Each row was made from one walk, in order. Every step used is in the known rows, and no mark comes twice. Write each row's walk.
In the rows, zero is written as 128.
Known rows:
redu -> zudam: [166 116 115 110  86 113  98 121  99 169 121  87 178 115  67 115  96 121
 131 117 125 116 111  84  97 149]
dodifi -> pofune: [132 108  98 122  80 137 119 107  95 159 136  99 200 139  82  76  77 153
 105  93 123 121 149  87 111 149]
kefuf -> zudam: [174 112 117 132  79 117 110 107 101 154 134  92 182 120  72 130 110 130
 135 119 112 131 115  98  94 145]
pofune -> dodifi -> rogi -> lera -> zudam -> kefuf: [192 151 148 120 105 163 106  79 105 156 141 114 201 149  95 152  75 116
 103 119 116 167 153 108 113 111]
dodifi -> rogi -> kefuf -> zudam -> mikab: [217 126 108 122 119 130  94 142 114 170 129 125 202 137  97 126 109 131
 128 120 110 163 113  66 102 125]
lera -> zudam -> kefuf -> rogi: [204 140 156 148  96 123  96  93 115 122 125 116 195 118  82 154  78 126
 121 146 111 148 122 105  99 142]
pofune -> dodifi -> rogi -> kefuf -> zudam -> lera -> sozat: [181 111 136 120 120 166 110  91 125 165 102 119 222 133  79 152  81  97
 127 117 114 160 103  74 140 135]
mikab -> zudam -> kefuf -> rogi: [211 105 158 147 106 133  82 113 119 132 128 117 191 109 102 134 118 121
 143 109 116 139 106 100 110 136]
zudam -> redu: [157 136 102 146  83 124 122 133 107 165 154 105 191 109  99  84 112 126
 119  90 123 121 136 113 114 143]
zudam -> kefuf: [172 116 124 140  90 110 110 128 101 140 150 105 194 117  95 104 107 141
 118 107 122 128 142  97  97 139]
redu -> zudam -> kefuf -> rogi -> lera -> sozat: [198 116 149 141  77 176 101  96 128 138 115  98 192 120  84 156  82 102
 158 146 132 147 106 121 139 170]
zudam -> lera -> rogi: [141 137 118 139  74 131 116 120 119 141 121  91 217 123  90 142  78 139
  89  85 156 144 131  92 107 147]
rogi -> dodifi -> pofune: [140 113  86 117  95 158 131  89 117 160 105 106 195 123 103  54  89 150
 103  95 108 114 160 102 125 131]
sobo -> pofune -> dodifi: [157 118 141 137 132 156 129  89  95 188 120 115 187 131  97  90  75 126
 124  79 135 120 149 113 113 119]
mikab -> zudam: [170 104 126 119  89 117  98 120 119 160 137  91 179 119  93  94 114 133
 116  89 114 122 110  85  98 148]
redu -> zudam -> kefuf: [190 114 130 126 100 106  87 127  97 146 140  96 186 107  75 122 107 117
 140 132 118 119 111  81  96 147]
lera -> rogi: [152 137 119 125  82 124 108 108 119 144 109  95 192 125  85 126  72 128
  93 102 137 137 143  82 111 145]
dodifi -> rogi -> kefuf: [154 129  98  98 113 136  96 135 115 177 113 120 204 139  97  91  79 137
  96  95 122 150 139  54 110 138]
sobo -> pofune: [146 128 116 139 112 139 124 115 106 180 134 109 190 130  99  75  78 152
 117  83 138 119 139  98  94 153]
sozat -> lera -> rogi -> kefuf: [164 148 102 115  82 160 103 112 137 135  97  82 207 140  98 124  63 126
  86 105 148 142 121  71 104 146]
pofune -> dodifi -> rogi -> lera: [150 131 120 108  85 179 125  97  96 193 120 114 197 155  99 129  86 127
 108  66 141 155 167 118 121 100]
redu -> zudam -> mikab: [202 119 118 127  89 106 108 143 101 173 137  97 179 120  78 116 112 129
 136 112 127 124 110  97  91 133]
sobo -> pofune -> dodifi -> rogi: [153 140 131 123 141 162 117  96  93 206 107 137 200 146  99 103  70 129
 118  66 139 131 159  92 108 107]
pofune -> dodifi: [159 109 135 122  95 133 128  96  92 171 117 106 183 126  84 111  92 118
 115  88 125 124 151 115 116 107]

Write each row's walk:
[139 140  95 109  66 164 118 125 107 186 133 105 199 152 101 113  88 152
 102  71 143 157 157 105 102 135]
dodifi -> rogi -> lera
[184 102 114 118 107 131  96 111 115 149 128  93 189 118  82 109  98 118
 128 134 104 141 104  75 112 155]
rogi -> kefuf -> zudam
[162 127 102 139  97 173 113  71 130 129  98  95 224 115  94 134  85 126
 114 114 119 139 125  95 132 140]
kefuf -> zudam -> lera -> rogi -> dodifi -> pofune
[220 110 146 141 120 152  93  96 141 134  97 125 186  92 124 114 130 117
 143 109 101 132 118 115 124 118]
mikab -> zudam -> kefuf -> rogi -> dodifi
[199 139 115 139 122 147  83 106 133 131 127  98 200 104  96 129  89  83
 126 146 109 148 101  72 141 159]
lera -> rogi -> kefuf -> zudam -> redu
[162 127 118 110 109 139  94 111 131 139 104  96 199 125  95 108  59 117
  86 119 128 147 132  59 129 154]
lera -> rogi -> kefuf
[166 160 108 123  51 127 122  99 120 147 128  76 192 143  75 129  79 149
  92 113 128 127 115 103  64 144]
sozat -> lera -> zudam
[205 160 141 150  68 144 106  92 119 119 118 102 203 132  86 170  82 136
 120 132 130 143 111 118  74 133]
sozat -> lera -> zudam -> kefuf -> rogi
[175 103 114 132  98 137 105 123 115 146 139  91 214 116  87 125 104 128
 126 116 121 149  92  84 110 156]
rogi -> kefuf -> zudam -> lera
[172 125 116 130  91 160 128  95 128 161  74 121 184 106 109 110 103 133
 126  95 121 132 147 130 122 113]
kefuf -> rogi -> dodifi
[159 119 110 126 109 171 102  82 148 134 102  96 221 114 113  99  91 131
  93  83 122 131 120  82 136 142]
mikab -> zudam -> lera -> rogi -> dodifi -> pofune
[162 163  92 123  68 167 127  90 146 143  73  88 196 124 109 122  89 135
  92  90 142 125 143 111  99 119]
sozat -> lera -> rogi -> dodifi
[161 139 119 118  62 146 123  94 121 153 149  76 185 141  86 118  72 143
  92 117 121 149 132 116 100 161]
rogi -> lera -> zudam
[212 114 120 149  81 111 119 129 103 157 148 102 185 123  84 131 126 138
 141 115 116 139 115 112  88 128]
kefuf -> zudam -> mikab
[190 141  95 126 125 145  84 128 116 169 137 122 204 117  98 112 108 103
 136 122 100 150 109  67 124 142]
dodifi -> rogi -> kefuf -> zudam -> redu
[162 105 124 133  81 122 107 133 119 157 149  89 205 115  97 108 120 142
 112  69 133 130  98  95  95 150]
mikab -> zudam -> lera
[175 177 100 146  60 135 121 109 122 148 151  81 198 125  89 117  95 130
 103 111 123 124 110 118  80 146]
sozat -> lera -> zudam -> redu
[167 124 133 133  88 131  94 116 135 137 128  86 211 116  96 140  95 126
  98  81 142 142 101  79 108 154]
mikab -> zudam -> lera -> rogi
[180 114 119 145 111 174 114  82 117 133  97 131 206 114 114  96  95 137
 131 115 109 131 157 117 137 118]
zudam -> kefuf -> rogi -> dodifi -> pofune
[226 126 140 135 176 171 103 107 106 194 120 143 204 144 108 120  88 110
 144 107 117 157 121  79 117 103]
sobo -> pofune -> dodifi -> rogi -> kefuf -> zudam -> mikab
[196 125 130 148 107 153 116 100 126 137  93 129 192  98 117 118 112 128
 136 113 115 135 147 130 122 111]
zudam -> kefuf -> rogi -> dodifi
[181 117 144 156  66 179 124  97 132 132 126 106 201 131 102 138  81 127
 134 121 135 157 135 135 139 162]
zudam -> kefuf -> rogi -> lera -> sozat
[147 141 126 121 123 204 127  90  98 209 122 124 201 159 113 107  69 133
 117  60 151 150 166 117 119 111]
sobo -> pofune -> dodifi -> rogi -> lera
[164 120 122  95 133 153 102 107 104 185 100 128 200 141  95 106  76 111
 101  91 118 149 149  69 130 105]
pofune -> dodifi -> rogi -> kefuf
[212 145 140 148  67 165 128 104 123 150 136 103 191 144 100 154  80 141
 115 118 133 172 127 146 105 134]
kefuf -> rogi -> lera -> zudam -> mikab
[172 124 104 119 108 145  93 132 113 165 127 111 224 129  89 140 100 132
 121 104 125 162 100  64 104 144]
dodifi -> rogi -> kefuf -> zudam -> lera
[212 146 144 143 112 142 108  77 135 125  95 122 189 101 103 136  91 122
 120 147  95 142 133 120 114 124]
lera -> zudam -> kefuf -> rogi -> dodifi
[205 118 148 136 101 130  82 115  99 142 113 113 189 105  76 156  99 107
 158 136 126 131 107  99 109 137]
redu -> zudam -> kefuf -> rogi
